Each row was made from one small tree. The marks that hang from a mark follow it in brackets, in alphabetical order. Every link used is in the known rows. Write each row's tree.
Known rows:
nabama{gefa{zava{kelu}} nabubu}: [ 1.35,  1.35, -0.96, -3.24, -2.50, -1.08,  0.90,  2.68,  0.61,  2.20,
  3.46, -0.55, -2.21,  5.29,  6.26,  0.01, -1.17]
lavado{dires}: [-2.96,  0.22, -2.19, -1.74,  1.67,  0.78,  1.30,  0.66,  0.77,  0.41,
 -1.32, -0.35, -2.08, -0.20,  5.09, -1.19, -3.24]
zava{gefa{nabama} kelu}: [-0.70,  0.02,  2.73, -0.24,  0.87, -0.26, -2.17, -2.29, -1.37, -0.89,
 -5.83,  4.95, -2.93, -0.22,  0.15, -1.73,  0.81]
dires{lavado zava{gefa{nabama} kelu}}: [ 1.01,  0.03,  3.66,  3.92, -1.82,  2.12, -3.59, -3.45,  0.81, -1.09,
 -6.12,  1.60,  1.07, -3.35, -4.07,  0.34,  4.69]
dires{lavado zava{gefa}}: [ 0.30, -1.62,  1.08,  0.48, -1.91,  4.75, -1.51, -3.45,  1.89,  3.44,
 -2.91, -1.85,  2.20, -3.22, -5.23,  1.48,  1.95]
dires{lavado zava}: [ 0.48, -1.41, -0.15,  3.56, -2.58,  3.47, -2.30, -3.56,  2.84,  3.20,
  0.37, -2.24,  2.04, -2.08, -3.03,  1.27,  0.49]
dires{lavado zava{gefa{nabama}}}: [-0.64, -0.88,  2.26,  3.51, -1.69,  3.75, -3.06, -5.98,  1.04,  1.61,
 -2.82,  1.03,  0.22, -2.02, -6.56,  1.53,  2.44]
dires{lavado zava{gefa kelu}}: [ 2.03, -0.69,  2.49,  0.73, -2.17,  3.09, -2.00, -1.17,  1.79,  0.55,
 -6.48, -1.23,  2.99, -4.49, -2.66,  0.57,  4.18]
nabama{gefa{zava{dires{lavado} kelu}} nabubu}: [ 2.97,  1.69, -1.43, -0.62,  0.42, -1.83,  0.13,  4.89,  1.05, -1.56,
  3.44, -3.16,  1.83,  2.87,  4.88,  2.61, -0.42]
kelu{zava{dires{lavado} gefa}}: [ 0.27, -2.15, -1.53,  0.36,  3.52,  1.37,  1.59, -1.41, -1.09,  0.01,
  0.01, -1.18,  3.84, -2.62, -4.69,  0.25,  0.24]
nabama{nabubu}: [-1.66,  0.49, -1.25, -3.14, -1.04,  0.97, -1.05, -0.54,  1.00,  3.67,
  2.26,  1.58, -0.40,  2.81,  1.97,  0.05, -3.54]
nabama{nabubu{zava}}: [-1.78,  0.82, -1.64, -3.05, -1.30,  0.65,  3.24, -2.61, -0.78,  4.02,
  5.16,  0.39, -1.27,  3.35,  0.28,  0.73, -3.29]
kelu{zava{dires gefa{nabama}}}: [-1.89, -2.44, -0.83,  0.05,  2.52, -0.77,  1.90, -2.18, -2.68, -0.10,
  1.60,  2.10, -1.07,  0.19, -4.90, -2.59, -0.49]
nabama{gefa}: [-2.21, -1.11, -1.53, -4.07,  0.46,  2.90,  1.63, -1.65,  1.88,  4.44,
  0.19, -0.67, -1.81,  4.53,  3.02,  1.15, -3.13]
nabama{gefa nabubu}: [-2.65,  0.71, -1.66, -6.47, -0.82,  2.80,  1.42,  0.35,  2.42,  4.83,
  2.13, -0.26, -0.60,  6.22,  3.62,  1.84, -2.97]
lavado{dires{zava{gefa kelu}}}: [-0.68,  0.20,  1.07, -3.61, -1.89,  1.44,  1.86,  3.67,  1.47, -0.38,
 -6.33, -2.37,  0.04, -4.16,  2.26, -2.43,  3.38]
kelu{zava{dires{lavado}}}: [ 0.47, -2.12, -2.84,  3.37,  2.94,  0.27,  1.11, -1.48,  0.06, -0.31,
  2.93, -1.73,  3.49, -1.56, -2.37, -0.21, -1.06]
nabubu{zava{dires{lavado} gefa{nabama}}}: [-0.81, -0.33,  0.45,  1.67,  3.62,  0.21,  1.86, -4.51, -2.80, -1.42,
  0.71,  0.83, -0.44, -0.94, -5.69,  2.62, -0.53]
kelu{zava}: [-1.10, -2.18, -2.08,  1.06, -0.11,  1.01,  1.42, -3.80, -0.57,  3.45,
  2.77,  0.67, -0.59,  1.02, -0.93, -2.61, -1.95]
kelu{zava{dires{lavado} gefa{nabama}}}: [-0.84, -1.56, -0.49,  3.63,  3.80,  0.57,  0.09, -3.76, -2.14, -1.73,
 -0.07,  1.51,  2.06, -1.44, -5.96,  0.13,  0.72]

Which tree is each row?
[-0.71,  0.29, -0.15, -0.43, -2.60,  0.20,  0.80,  3.55,  2.00, -0.72,
 -3.35, -2.69,  0.00, -2.99,  4.45, -2.57,  1.89]  lavado{dires{zava{kelu}}}
[ 4.52, -0.60, -0.78,  4.94,  1.25, -3.32, -1.73,  2.26, -0.55, -3.22,
  2.08, -1.59,  0.85, -2.36,  2.51, -0.12, -0.65]  gefa{zava{dires{lavado} kelu}}
[ 2.91,  2.05,  0.26,  5.68,  0.30, -4.66, -3.45,  1.63, -1.18, -4.35,
  3.81,  1.60,  0.21,  0.53,  1.78,  0.47, -0.07]  gefa{nabama{nabubu} zava{dires{lavado} kelu}}
[-0.08,  0.29, -1.47,  2.14, -0.63, -4.41, -1.38,  1.07, -1.60, -0.01,
  8.71,  1.60, -3.74,  3.46,  0.39, -0.89, -3.80]  gefa{nabama{nabubu} zava{dires}}
[-1.71,  0.59,  1.95, -0.25, -1.71,  0.62,  0.28,  1.38,  0.07, -2.18,
 -6.52,  0.64, -1.90, -2.99,  0.93, -2.31,  3.68]  lavado{dires{zava{gefa{nabama} kelu}}}
[ 0.33,  2.22,  2.08, -0.49,  2.55, -1.24, -2.81,  1.84, -0.68, -4.04,
 -3.98,  2.93,  2.48, -0.80, -0.46,  1.68,  1.37]  zava{dires{lavado} gefa{nabama{nabubu}} kelu}
[-2.52, -0.82, -0.37, -3.80, -1.71,  3.14,  2.12,  1.43,  1.23,  2.30,
 -2.83, -3.03, -0.93, -3.05, -0.26, -1.23,  0.91]  lavado{dires{zava{gefa}}}
[ 3.12,  0.09,  0.51,  8.19,  1.51, -4.24, -3.43, -0.22, -1.78, -4.72,
  1.80,  1.21, -1.15, -1.19,  1.17, -0.07, -0.18]  gefa{nabama zava{dires{lavado} kelu}}
[-2.30,  1.14, -1.13, -0.78,  0.58, -2.41,  2.66, -1.16, -2.10,  0.46,
  7.06,  1.03, -2.02,  3.58, -1.61,  0.41, -3.09]  gefa{nabama{nabubu{zava{dires}}}}
[ 0.59,  1.07,  0.38, -6.72,  0.76, -1.83,  4.46,  3.95, -2.08, -0.32,
  0.52, -0.59,  0.83, -0.07,  0.10, -0.15, -0.27]  nabama{nabubu{zava{dires gefa kelu}}}
[ 2.41, -1.10, -1.50, -1.73,  0.32, -2.70,  2.32,  4.76, -0.02, -0.43,
  3.26, -2.89, -2.52,  2.70,  4.96, -0.82, -1.67]  nabama{gefa{zava{dires kelu}}}
[ 2.15, -0.52,  1.50,  3.74, -2.89,  1.93, -2.96, -1.27,  2.78,  0.45,
 -3.35, -1.87,  2.77, -3.32, -0.31,  0.26,  3.19]  dires{lavado zava{kelu}}
[ 2.01, -0.36,  1.01, -1.19,  3.44, -0.10, -1.12,  2.40, -0.15, -3.10,
 -5.68, -0.24,  3.15, -3.83,  0.06,  0.89,  0.82]  zava{dires{lavado} gefa kelu}
[ 0.33,  1.85,  3.53,  1.69, -3.18,  1.91, -3.78, -1.46,  1.07, -0.44,
 -4.55,  1.83,  2.21, -1.48, -3.11,  1.08,  4.80]  dires{lavado zava{gefa{nabama{nabubu}} kelu}}
[-2.36,  0.54, -3.05, -7.34,  0.52,  0.46,  6.73,  2.14,  0.33,  3.17,
  6.97, -3.52, -0.28,  5.87,  1.36,  2.58, -3.49]  nabama{gefa nabubu{zava{dires}}}
[ 3.31, -0.40, -1.29,  1.69,  1.56, -1.41,  0.58,  3.09,  0.71, -1.92,
  1.71, -3.32,  0.70,  1.05,  4.14,  1.85, -0.23]  nabama{gefa{zava{dires{lavado} kelu}}}
[-2.43,  2.69,  1.99, -2.75, -2.87,  0.10, -0.07,  3.28,  0.45, -1.39,
 -4.66,  0.76, -0.47, -1.29,  1.56, -1.53,  3.66]  lavado{dires{zava{gefa{nabama{nabubu}} kelu}}}
[ 2.30, -0.66,  0.22,  4.74,  0.17, -5.49, -1.77,  1.66, -2.24, -3.33,
  3.66,  1.76, -4.13,  0.24,  2.02, -2.80, -1.55]  gefa{nabama zava{dires kelu}}
[-0.77,  1.39,  1.84, -3.78,  1.17, -2.48, -1.36,  3.43, -1.23, -2.62,
 -2.21,  3.17, -0.37,  1.00,  0.43, -0.96, -0.14]  zava{dires gefa{nabama{nabubu}} kelu}
[-2.84,  1.49, -0.64,  0.19, -1.08, -0.55,  1.69, -5.08, -1.83,  2.64,
  5.28,  3.26, -3.15,  4.34, -0.88,  0.76, -2.54]  gefa{nabama{nabubu{zava}}}
